Each row comes from the steps of one path. Every step used is in the known rows, and no mark comes twice. Write the path behind each row, first mark first.
(in the rows, 128 means zero)
Known rows
sebe mavib: [120 144 180 133 121 151 128 171 124 149 120 131 150 139 123  97 124 122
 110 113 124 150 137 143 129 138]
sabus gusak: [121 153 119  99 135 123 143 131 141 153 111 161 137 102 108 113 155 109
 158 100 100 125 111 134 129 112]
sebe fefirog lovos: [122 156 119 114 147 122  95 158 158 156 134 159 187 157  69 151 143 102
 125 114 172 149  99 109 135 181]
fefirog lovos goketuf: [ 96 152  99  91 152 115 115 132 150 132 130 157 155 133 110 158 109 129
 135  95 149 143 120 148 124 144]
gusak sabus lovos: [136 148 150 103 204 128 143 194 160 188 112 120 138 121  73 162 114 112
 137 156 124 119 140 109 103 151]
fefirog lovos: [115 137  94 114 166 115 111 143 140 147 128 158 170 148 105 161 129 111
 137 124 150 151 108 131 129 153]
goketuf lovos rino: [134 135 112  85 140 159 168 107 150 163 127 138 131  97  93 153  91 138
 141 131 123 172 118 144 141 132]
lovos fefirog: [127 127 158 107 134 150  93 128 117 127 150 133 142 149 150 118 134 148
 121 122 133 166 106 129 102 155]
rino lovos: [131 153 141 109 154 173 107 147 119 151 107 104 112 100  99 136 124 139
  88 148 126 160 105 118 137 124]
mavib sebe sabus lovos: [134 164 129 109 197 104  82 169 142 193  91 139 161 174 106 146 152 118
 132 178 131  99  89  93 149 138]
vufa fefirog lilo: [157 110 165 107 105 120  85 103 105 157 119 136 177 160 140 122 159 119
  95 126 187 166 109 151 110 157]
mavib sebe sabus lovos dilur: [ 95 152 132 108 177 119  73 149 147 191  94 106 166 163  94 159 119 160
 132 164 124  92  77  79 128 113]
rino lovos sabus: [105 129 149 101 133 197 130 151 114 118 126  84  98 119  95 166 147 142
  79 128 122 168  91  94 112 136]
gusak sabus lovos mavib: [113 142 129  98 188 142 167 176 167 183 137  83 146 128  81 172 113 106
 152 173 135 143 142  89 100 187]
goketuf lovos mavib: [111 104 113 102 126 144 155 107 147 168 157 119 127 120 113 139 103 121
 150 158 137 196 119 147 115 157]
mavib sebe fefirog lovos: [132 151  94 144 153 118  63 151 154 173 117 156 193 201 108 162 186 113
 126 126 178 144  70  85 167 185]
goketuf lovos: [135 109 132 104 142 131 128 128 138 174 129 156 120 113 105 135 106 126
 138 143 127 176 112 166 118 127]
gusak sabus lovos rino: [134 171 135  81 202 161 180 178 170 176 107 103 151 106  59 180 101 127
 140 145 120 116 144  88 126 159]
dilur lovos: [126 145 177  86 169 148  97 135 115 173 131 109 162  98 109 139 117 163
 142 163 115 143 118 117 126 114]
mavib sebe: [139 131 122 156 127 133  87 128 122 180 113 136 143 160 162 140 161 141
 116 143 131 147  90 110 157 134]
vufa fefirog: [142 125 164 103 124 126  93  98 127 154 140 128 120 130 147 101 137 146
 108 140 145 154 115 128 119 124]
sebe sabus gusak: [128 170 126  75 156 101 135 142 137 159 116 147 165 138  78 124 136 106
 148 101 105 100 126 122 132 114]
sabus lovos: [118 153 148 106 168 129 122 162 143 172 103 151 125  92  95 123 127 114
 138 165 123 124 106 133 116 125]
fefirog lovos mavib sebe sabus gusak: [103 162  27  96 184  83 120 127 158 148 121 128 215 216 105 172 188  90
 185 122 139 119  85  73 163 176]
dilur lovos sabus: [ 97 117 188  77 143 171 116 140 102 137 149  86 145 115 108 167 144 162
 134 142 108 150 106  96 103 124]
goketuf lovos mavib sebe: [122  99  87 132 128 137 123 100 142 183 136 118 134 161 157 153 146 130
 152 170 142 195  86 121 146 162]
vufa fefirog lovos rino: [125 150  94  71 161 135 121  93 156 120 132 133 162 146 115 149 132 141
 130 122 161 152 104 106 146 148]
mavib sebe sabus: [145 149 133 130 148 110  78 141 121 185 118 124 177 194 132 148 146 136
 111 148 137 125 106  94 157 144]

Which path is each row?
[ 74 127  96 109 148 137  98 126 146 144 132 125 172 139  87 169  97 152
 134 107 143 147 100 114 108 131] => fefirog lovos dilur
[ 96 142 150  99 184 148 134 177 167 190 108  89 143 112  57 173  82 155
 134 138 118 114 125  95  82 132] => gusak sabus lovos dilur
[127 145 127 150  91 154  96 125 148 187 147 100 168 178 132 135 176 124
 123 156 166 164  89  65 157 196] => lovos mavib sebe fefirog
[ 95 146 143 105 132 193  99 132 127 153 115  74 113  92  82 148  90 180
  87 131 118 153  94 103 113 101] => rino lovos dilur
[111 138 117  69 150 101  90  98 152 115 132 151 139 146 136 136 128 145
 125 103 164 146 105 143 117 134] => vufa fefirog lovos goketuf
[ 82 130  74  86 155 123 160 142 146  99 127 155 154 151  87 169 189  95
 165  72 116 136  87 109 109 139] => fefirog lovos sabus gusak
[107 136 100 131 155 142 117 137 154 180 113 114 137 144 144 139 169 114
 155 193 135 141  80  88 138 162] => sabus lovos mavib sebe
[104 126 103 136 128 135  86 155 145 134 133 132 177 218 107 189 212 115
 118 106 170 153  56  63 142 195] => mavib sebe fefirog lovos sabus
[117 135 135 113 152 157  88 112 122 180 139  72 174 147 159 155 158 165
 160 192 129 159  92  71 156 151] => dilur lovos mavib sebe
[109 141  53 119 172 106  97 133 148 159 141 110 217 231 120 188 154 113
 143 154 169 143  95  72 158 195] => fefirog lovos mavib sebe sabus
[100 143  75 116 141 123 111 151 161 122 114 150 175 202  87 175 247  97
 157  74 144 128  48  62 146 176] => mavib sebe fefirog lovos sabus gusak
[124 153 163 114 133 164  74 124 138 193 143  73 192 156 121 147 176 154
 149 181 150 156  84  53 159 178] => dilur lovos mavib sebe fefirog
[ 95 130 124  96 111 144 167 135 128 120 133 136 121 119 104 139 178 109
 145  80  92 135  99 114 103 123] => lovos sabus gusak
[102 163 153  81 155 131 129 149 158 156 105 152 107  78 105 123 110 128
 139 136 121 118 115 147 107 117] => sabus lovos goketuf
[133 139 125 139 115 140  96 154 151 196 100 118 215 179 101 154 208  80
 132 167 201 149  69  89 138 225] => sabus lovos mavib sebe fefirog lilo
[117 164  99 121 135 114  67 141 162 155 115 153 177 185 117 160 168 129
 124  99 176 136  76  97 158 175] => mavib sebe fefirog lovos goketuf
[149  81 140 100 131 136  96 126 107 134 128 149 183 169 131 148 144 120
 132 111 176 201  92 187  88 185] => goketuf lovos fefirog lilo
[119 140 160  90 178 143  94 158 139 130 123 146 127 127 124 113 142 132
 143 151 129 142  90 133  91 147] => sabus lovos fefirog
[131 144 156  91 162 185  83 145 113 109 127 100 118 132 124 129 139 162
  92 136 131 170  85 113 114 146] => rino lovos fefirog
[133 154 143  96 204 116  56 165 135 150 109 130 167 202 137 139 169 136
 136 166 136 111  70  93 127 157] => mavib sebe sabus lovos fefirog
[100 162 137  76 176 121 140 156 155 170 134 107 164 137  71 142 107 100
 149 185 135 121 124 100 116 161] => sebe sabus lovos mavib
[123 140 109 126 131 125 104 118 132 181 143  90 182 200 138 157 139 129
 124 165 144 142 109  74 155 174] => lovos mavib sebe sabus
[131 178  79 127 150 144 100 134 167 160 115 139 202 183  95 174 175 127
 130 119 171 139  78  62 187 191] => mavib sebe fefirog lovos rino
[118 162  83 103 140 108 130 118 146 166 123 111 181 185 121 142 179 109
 167 131 117 117 103  79 157 151] => lovos mavib sebe sabus gusak
[130 112  90 110 150 114 113 113 141 188 143 105 165 194 123 166 130 127
 145 170 145 167  99 107 148 170] => goketuf lovos mavib sebe sabus
[132 189 113  96 192 134 122 150 153 179  88 123 173 158  93 164 139 128
 134 171 126  94  98  72 172 142] => mavib sebe sabus lovos rino
[122 193 142  62 191 139 153 158 155 163 103 122 166 115  53 150  95 120
 139 158 121 101 128 101 143 136] => sebe sabus lovos rino
